Known rows, with every step that occurs:
vetafos deteb faru kele lala zegaf: [135 130 480 28 -146 25 -19 -129 258 -95 -252 -144 236 -98 233 -244 -289 360]
gotuv zegaf lala kele vetafos deteb: [-539 -206 291 -133 147 134 268 24 42 -58 13 79 85 -705 128 565 131 -2]
kele faru deteb lala zegaf gotuv: [-321 156 275 58 -651 158 57 -98 -19 144 -263 -293 357 -158 -187 -172 -159 591]
lala kele: [-290 -301 72 -87 -50 106 219 254 711 161 -27 -51 157 -2 -72 -48 106 331]
vetafos kele faru: [-125 13 148 414 -431 13 260 95 177 85 67 -420 301 -215 355 -180 -225 -206]
kele faru deteb: [-351 -229 -221 755 -289 -405 189 -132 132 266 -421 -278 66 -212 308 138 -178 246]
faru deteb: [-493 -438 -391 484 -175 -391 -67 20 237 201 -475 -228 -23 -268 154 200 -114 464]
kele lala: [-15 175 276 207 70 370 322 235 152 -274 -336 -437 255 -22 89 -122 -167 -15]
faru kele vetafos: [-225 -149 61 16 294 116 272 -44 496 301 109 -246 180 -259 17 89 157 -315]
kele vetafos: [-308 -2 73 128 166 256 294 105 282 63 -55 -401 24 -276 32 323 13 -122]
kele faru: [-106 80 44 626 -259 65 451 5 83 49 -219 -404 172 55 252 -77 -211 6]
deteb faru: [-440 -516 -441 267 -106 168 -219 -23 -236 22 -583 -92 7 22 70 -277 -296 397]
deteb lala zegaf: [-63 11 269 -71 -571 286 -239 1 245 -341 -122 -389 -6 40 66 17 -390 694]
deteb lala zegaf gotuv: [-324 129 253 -161 -568 327 -14 39 33 32 -227 -303 336 -103 -307 -210 -131 646]
gotuv zegaf lala: [-291 -24 459 -212 -75 449 326 250 244 -458 -413 -18 328 -210 -300 74 -155 395]
gotuv zegaf lala kele: [-282 -162 533 -398 -36 363 386 274 716 -136 -110 167 356 -132 -300 -3 82 389]
vetafos deteb faru kele lala zegaf gotuv: [-224 166 368 -84 -269 128 97 -90 -53 208 -345 -86 489 -241 -159 -385 -72 415]
deteb faru kele: [-284 -638 -392 98 79 -55 -161 -164 213 349 -260 54 245 33 31 -525 -40 95]
gotuv zegaf: [-281 -176 32 -32 3 388 -9 478 112 -255 -286 -209 241 -165 -125 7 -69 365]

Rows:
[-435 -376 -212 353 -547 186 -151 -176 -182 -147 -192 -380 6 -132 181 135 -268 235] | kele faru deteb lala
[-300 21 510 -226 178 349 535 56 665 70 71 -93 169 -307 -143 316 136 -84] | zegaf lala kele vetafos
[-367 72 311 -237 -404 236 10 -129 0 177 -51 -179 366 -328 -221 -101 2 383] | faru kele vetafos deteb lala zegaf gotuv
[-410 144 320 -185 -469 305 24 -55 -105 56 -129 -256 290 -340 -214 16 -69 479] | kele vetafos deteb lala zegaf gotuv
[-339 -197 166 413 -250 -237 320 -73 356 197 -330 -21 235 -280 130 134 -77 287] | gotuv zegaf lala kele faru deteb
[-446 -410 -162 249 -632 158 -246 -130 -133 -134 -53 -385 68 -267 234 84 -278 133] | vetafos kele faru deteb lala
[-100 103 481 269 -249 156 693 -50 468 58 -90 -96 321 26 76 -83 -89 41] | zegaf lala kele faru
[-617 -528 -366 243 33 87 -187 -195 -530 52 -436 16 -86 -408 264 116 -195 145] | kele vetafos deteb faru
[-606 -486 -19 -46 65 252 -72 -148 -373 -44 -384 235 67 -478 98 120 -125 185] | gotuv zegaf lala kele vetafos deteb faru
[-543 -221 208 -40 113 29 302 -62 82 13 11 40 21 -657 177 567 110 -21] | zegaf lala kele vetafos deteb
[-330 124 324 -44 -736 132 -36 -53 27 163 -122 -302 419 -292 -136 -223 -170 490] | vetafos kele faru deteb lala zegaf gotuv
[-87 7 260 182 -669 47 -191 -170 194 -188 -184 -362 2 -52 206 81 -419 663] | kele faru deteb lala zegaf
[-145 -70 314 -142 -413 160 -229 -195 144 -199 64 -235 7 -251 192 178 -247 425] | faru kele vetafos deteb lala zegaf
[-535 -456 -129 -89 -203 375 -201 -180 -294 -210 129 -226 -21 -418 168 325 -59 -65] | faru kele vetafos deteb lala
[-346 -213 86 506 -283 -340 355 -163 399 273 -332 -67 169 -232 186 134 -90 272] | zegaf lala kele faru deteb
